Each row was made from one small tree. The marks that hang from a mark follow it in brackets, in alphabetical order. Every link used is in the known rows. Write each row's tree.
Known rows:
kivafe(kepu): [  1   3   4   3 -16   5  -8   4   8  -9  -2  14  -7   3 -26  -8  -9 -14]
rasil(kepu): [ -2  -5  -8  -2 -17   2  -4  -2  -6  -4  10  21  -5   1 -16   5  10  -1]
kepu(kivafe nuva rasil(sizokev) tumen(duvip)): [-94  -1   8  31 -43 -50   8 -11 -12   8 -24  36 -11   6  27  34  -4  46]
kepu(nuva tumen): [-37  -2  13  19 -26 -10   4  -7  16  12 -15 -16  -1  12   7  15  -4   6]
rizune(nuva(kepu(kivafe rasil(sizokev) tumen(duvip)))): [-56  14   8  26 -64 -42   1  10  -2   9 -14  28  -3  35  16  30  -1  20]
kepu(rasil): [-17   6   6   8  -3 -12   7  -3  -9  -5  -7  19  -1  -1   1  10  -2  16]
rizune(nuva): [ -6  14   6   7 -32  -5   0   3   9   2  -1   0  -7  15  -9  11   5 -10]
tumen(duvip kepu(kivafe rasil)): [-33  13 -25  29 -27 -28   0  20 -22  20 -16  50   3  -1  45   5  -8  41]
kivafe(kepu(nuva)): [-15   4   6  13 -23   1  -5   2  18   0 -12  21  -7   8 -23  -7 -13 -13]
rasil(kepu(kivafe nuva(rizune) tumen(duvip)) sizokev): [-70 -17  -8  34 -50 -41  -2  -9  -8   4  -3  47 -14  21   6  23   8  29]
kepu(kivafe nuva(rizune) rasil(sizokev) tumen(duvip)): [-95  -9   0  57 -43 -64  10 -11  -7  10 -26  45  -6  22  30  31 -10  51]
kepu(nuva): [-19   2   2  12  -9  -5   2  -1  12  11 -13   8  -1   6   4   2  -5   1]
kepu(nuva(rizune) rasil(sizokev) tumen(duvip)): [-73  -1   8  47 -42 -42   0  -7  -5   5 -27  31  -7  31  28  21   0  38]
rizune(nuva(kepu(rasil(sizokev) tumen))): [-40  16  21  17 -58 -27   1   8   5   1 -10  14  -3  40   3  28   5   6]
rizune(nuva(kepu(rasil))): [-19  20   8  19 -45 -22   2  14   8   7 -11  22   3  34   2  16  -2   1]
kepu(kivafe tumen(duvip)): [-43  -6  -9  21 -27 -29   2  -4  -6  14  -8  -3   0  -3  24  17  -9  26]
kepu(nuva(rizune) tumen): [-38  -9   5  44 -27 -24   6  -7  22  14 -17  -7   3  28  10  13 -10  11]

Which tree is each row?
[-57   3  11  41 -49 -28  -7  -2   4  -4 -24  39 -12  28  -4   9  -9  17] => kivafe(kepu(nuva(rizune) rasil(sizokev) tumen(duvip)))
[-58   2  -2  56 -39 -38   4  -4   4  16 -30  18   2  27  31  17 -10  35] => kepu(nuva(rizune) rasil tumen(duvip))
[-16   5   4  12 -36   0 -14   4   5  -1  -9   1  -7   8  -8  -2  -9  -3] => kivafe(kepu(tumen(duvip)))
[-13   4 -13  40 -20 -13   1  17  11  21 -14  30   6  25  24  -3  -8  12] => tumen(kepu(nuva(rizune)))
[-34 -16 -10  54 -29 -51   9   7  15  19 -11  15  20  43  20  14 -23  21] => nuva(kepu(kivafe tumen) rizune)
[-63  -4  -7  33 -36 -34   5  -5   6  25 -20   5   0   2  28  19 -14  28] => kepu(kivafe nuva tumen(duvip))
[-77 -11   2  63 -32 -59  23 -15  11  14 -24  25   2  19  12  33 -22  39] => kepu(kivafe nuva(rizune) rasil tumen)
[-31  -2 -19  49 -21 -31   9  13  10  25 -14  40   7  17  26   5 -17  22] => tumen(kepu(kivafe nuva(rizune)))
[-31  10   8  18 -39 -11  -8   1  -3  -6 -15  16  -8   7  -7   6  -9   9] => kivafe(kepu(rasil tumen(duvip)))
[-29  -4   8  39 -37 -14  -2  -3  25   2 -16   8  -4  26 -18   3 -18  -5] => kivafe(kepu(nuva(rizune) tumen))
[-55  -2  20  37 -43 -27   1  -8  11 -11 -19  33 -12  28 -19  15 -10  10] => kivafe(kepu(nuva(rizune) rasil(sizokev) tumen))
[-49   8 -30  60 -34 -43   3  19  -8  31 -27  64   6  17  51   5 -16  45] => tumen(duvip kepu(kivafe nuva(rizune) rasil))
[-63  -9  -7  55 -41 -65   4   8  -7  12 -19  46  11  45  34  21 -15  43] => nuva(kepu(kivafe rasil(sizokev) tumen(duvip)) rizune)
[-47  16   1  32 -63 -40   3  11   4  16 -16  19   3  32  18  27  -8  18] => rizune(nuva(kepu(kivafe rasil tumen(duvip))))
[-17  10 -28  45 -30 -15 -11  26   0  31 -22  38   7  24  49 -12  -6  23] => tumen(duvip kepu(nuva(rizune)))
[-37  -2  -9  25 -35 -34  -1  12   2  23 -13  10  14  22  32  12 -14  22] => nuva(kepu(kivafe tumen(duvip)))
[-50 -12  -4  21 -40 -24   8 -12   6  10  -1  18  -6   3  -9  25  -2  14] => rasil(kepu(kivafe nuva tumen))
[-53 -11  -1  25 -49 -23 -10  -5  -7  -1  -4  37 -15  28   4  16  16  19] => rasil(kepu(nuva(rizune) tumen(duvip)) sizokev)
[-52  -7 -15  63 -38 -62   7  10   1  20 -22  36  19  42  37  17 -23  40] => nuva(kepu(kivafe rasil tumen(duvip)) rizune)
[-67 -15   8  10 -43 -29   3 -15  -5  -4   4  34 -18   7 -12  30  12  18] => rasil(kepu(kivafe nuva tumen) sizokev)
[-38 -14  -2  -5 -22 -21   0  -9 -19 -14  15  47 -17  -2 -18  18  15  14] => rasil(kepu(kivafe) sizokev)
